Each row comes from the steps of one path. Every step used is in the known rows, and no mark comes twice. Write the path behind each row, first mark first.
Known rows
sirozem, vevul: -5,-5,4,4,8,15,-11,6,30,-8,-6,-18,-9,-6,8,-21,-5,1,-13,-7,4,9,-5,4
nodi, dizo, vevul, muruk: -1,-18,4,0,16,22,-29,27,35,-16,-8,-8,8,-2,25,-20,-9,6,8,-26,20,14,8,-20
turum, sirozem, bapu, dizo: -18,-4,-16,19,15,18,1,12,26,3,-22,-1,6,-9,-18,-9,8,-1,-22,-13,-2,19,11,-6
nodi, muruk, sirozem, bapu, dizo, vevul: 1,-9,-21,4,21,8,-11,46,20,-2,0,-13,-12,21,-4,-10,6,6,-17,-16,15,19,8,-10
bapu, dizo, sirozem: -9,-11,-12,8,22,12,7,29,17,3,-11,-6,6,-11,-2,-6,-3,5,-30,-22,6,17,12,3
vevul, muruk, sirozem: -4,-15,-3,-8,32,8,-39,6,20,4,-4,-16,2,1,7,-7,5,-4,20,-10,15,11,9,-11
nodi, sirozem, bapu, dizo, vevul: -3,-11,-19,18,20,11,-12,39,35,4,3,-3,6,17,-22,-9,8,14,-31,-17,0,22,-3,-7
vevul, muruk: -7,-16,0,1,19,11,-32,6,29,-1,-10,-16,11,-3,12,-15,6,-3,15,-10,10,11,10,-10
turum, sirozem, bapu, dizo, vevul: -12,-5,-17,24,14,17,9,30,28,-2,-18,0,4,-4,-8,-11,3,0,-31,-19,1,20,4,-6
vevul, muruk, sirozem, turum: -3,-15,-7,-16,20,-4,-46,5,25,9,-6,-19,7,14,10,-25,2,-4,25,-10,13,13,16,-9
nodi, vevul: -9,-11,-4,7,11,5,-27,22,25,-1,-10,-16,-1,5,8,-14,-4,1,6,-8,2,5,9,-3
dizo, vevul, muruk, sirozem: 2,-17,-4,-3,29,7,-31,23,23,0,0,-15,1,6,17,-10,-1,-3,10,-15,19,12,3,-12
muruk, sirozem, bapu: -6,-17,-12,1,30,5,-23,20,28,11,-2,-14,-10,9,-15,1,12,1,11,-6,8,17,4,-4
turum, sirozem, bapu: -18,-11,-15,18,12,11,-12,16,37,3,-23,-7,-1,-6,-13,-7,11,-5,-2,-9,0,17,7,-5
dizo, bapu: -9,-14,5,9,26,6,-17,6,23,11,-10,-18,4,-14,-9,-3,-5,6,-4,-24,6,15,10,6
muruk, sirozem, bapu, dizo, turum: -15,-9,-27,-7,46,20,-8,15,10,10,1,-3,-1,-3,-22,3,-2,10,0,-17,7,14,19,0
sirozem, vevul, muruk: -7,-10,3,-1,8,17,-30,3,30,-11,-8,-21,-1,-6,18,-25,2,0,-1,-11,9,11,-2,-7
sirozem, turum: -5,-11,-3,-2,8,-3,-18,10,35,7,-11,-16,8,8,4,-30,-4,-2,8,-8,3,11,12,3
nodi, vevul, muruk, sirozem: -8,-15,-8,-7,23,5,-54,18,15,0,-5,-19,-2,11,14,-10,2,0,24,-11,12,7,13,-15
turum, sirozem, vevul, muruk: -15,-3,-3,8,2,20,-27,-2,30,-14,-23,-13,0,-16,15,-24,-2,-7,-9,-13,6,11,1,-10
bapu, dizo, vevul, muruk: -2,-10,-2,7,22,17,-10,20,20,-6,-4,-9,14,-2,17,-19,-1,3,-15,-19,11,14,8,-12
nodi, vevul, muruk, sirozem, turum: -7,-14,-12,-15,13,-6,-60,18,20,4,-8,-23,3,23,16,-28,-1,1,29,-12,10,9,19,-13
turum, sirozem: -14,-5,-5,15,12,11,-10,5,30,1,-23,-6,5,-15,-1,-10,-5,-9,-4,-10,2,9,8,-1
turum, sirozem, bapu, dizo, muruk: -13,-1,-24,23,10,15,5,22,32,-5,-20,-6,3,-1,-13,-15,5,-2,-25,-17,-1,21,10,-4
bapu, dizo: -7,-5,0,8,23,16,0,5,19,3,-6,-6,10,-7,-3,-12,-3,2,-17,-11,3,11,10,0

Which path is each row?
1,5,-8,0,18,15,-1,13,16,-10,4,-17,-12,5,4,-21,-12,3,-31,-14,8,14,-1,4	bapu, dizo, muruk, sirozem, vevul
-23,4,-20,9,28,26,5,0,13,0,-21,6,14,-28,-9,-8,-19,-1,-15,-22,1,7,23,3	bapu, dizo, turum, sirozem
-3,-5,2,-5,20,12,-19,6,22,-2,0,-18,-16,-1,4,-13,-7,-1,-8,-7,10,10,-5,3	muruk, sirozem, vevul
-24,6,-18,2,18,35,-13,-7,12,-14,-21,-3,9,-28,8,-22,-16,2,-20,-25,5,9,16,-5	bapu, dizo, turum, sirozem, vevul, muruk
-18,-10,-24,2,33,23,0,15,19,5,-6,-3,6,-8,-18,-5,0,10,-6,-18,1,14,19,1	sirozem, bapu, dizo, turum
-1,-14,-20,4,24,1,-18,30,34,3,-1,-20,-12,18,-9,-6,10,0,7,-10,9,19,3,-2	dizo, muruk, sirozem, bapu
1,-10,-5,-2,34,14,-18,19,11,0,2,-8,6,3,13,-11,-2,2,-9,-18,16,14,8,-13	bapu, dizo, vevul, muruk, sirozem
-9,-17,-9,0,8,13,-23,26,28,-11,-13,-22,-4,-10,19,-19,3,3,-15,-21,12,16,0,-3	dizo, sirozem, vevul, muruk
0,-6,-1,13,21,15,9,23,21,-2,-2,-6,7,-2,7,-15,-8,3,-26,-16,6,12,4,-1	bapu, dizo, vevul
-23,-1,-17,0,13,28,-25,-3,24,-15,-23,-9,3,-26,13,-21,-13,-3,0,-21,7,7,11,-4	dizo, turum, sirozem, vevul, muruk
2,0,-15,-6,19,-2,-9,16,20,4,-1,-15,4,19,0,-28,-11,0,-9,-15,7,15,15,3	bapu, dizo, muruk, sirozem, turum
-1,-12,-14,6,33,12,-2,34,19,6,4,-7,-6,11,-10,-4,5,6,-18,-15,9,20,2,-6	muruk, sirozem, bapu, dizo, vevul
0,-18,-1,6,17,10,-23,24,32,-5,-6,-15,8,0,22,-18,1,-1,5,-16,13,12,4,-11	dizo, vevul, muruk
-24,-10,-29,10,23,20,-10,15,31,3,-24,-3,2,-16,-15,-3,-1,-1,6,-17,1,13,17,0	dizo, turum, sirozem, bapu
-10,-25,-21,10,18,4,-8,43,35,7,-13,-14,-5,0,-9,-2,15,5,-8,-17,5,22,5,1	dizo, sirozem, bapu
-23,10,-18,7,17,33,7,-3,13,-11,-19,0,2,-29,-2,-18,-23,2,-31,-22,0,7,12,6	bapu, dizo, turum, sirozem, vevul
1,-1,-12,2,29,9,-3,16,16,1,2,-11,-1,7,-3,-10,-9,0,-15,-14,10,13,9,1	bapu, dizo, muruk, sirozem
-7,-17,-15,-2,8,-7,-12,33,32,8,-16,-16,5,4,6,-24,-3,0,-6,-18,6,17,13,7	dizo, sirozem, turum
-5,-8,-18,14,16,13,2,27,31,-2,-5,-14,2,10,-10,-15,9,5,-18,-14,1,20,7,-2	sirozem, bapu, dizo, muruk
-5,-5,-4,7,7,11,-29,11,37,-5,-1,-13,-3,5,-8,-18,-4,7,-20,-8,1,11,-11,3	nodi, sirozem, vevul
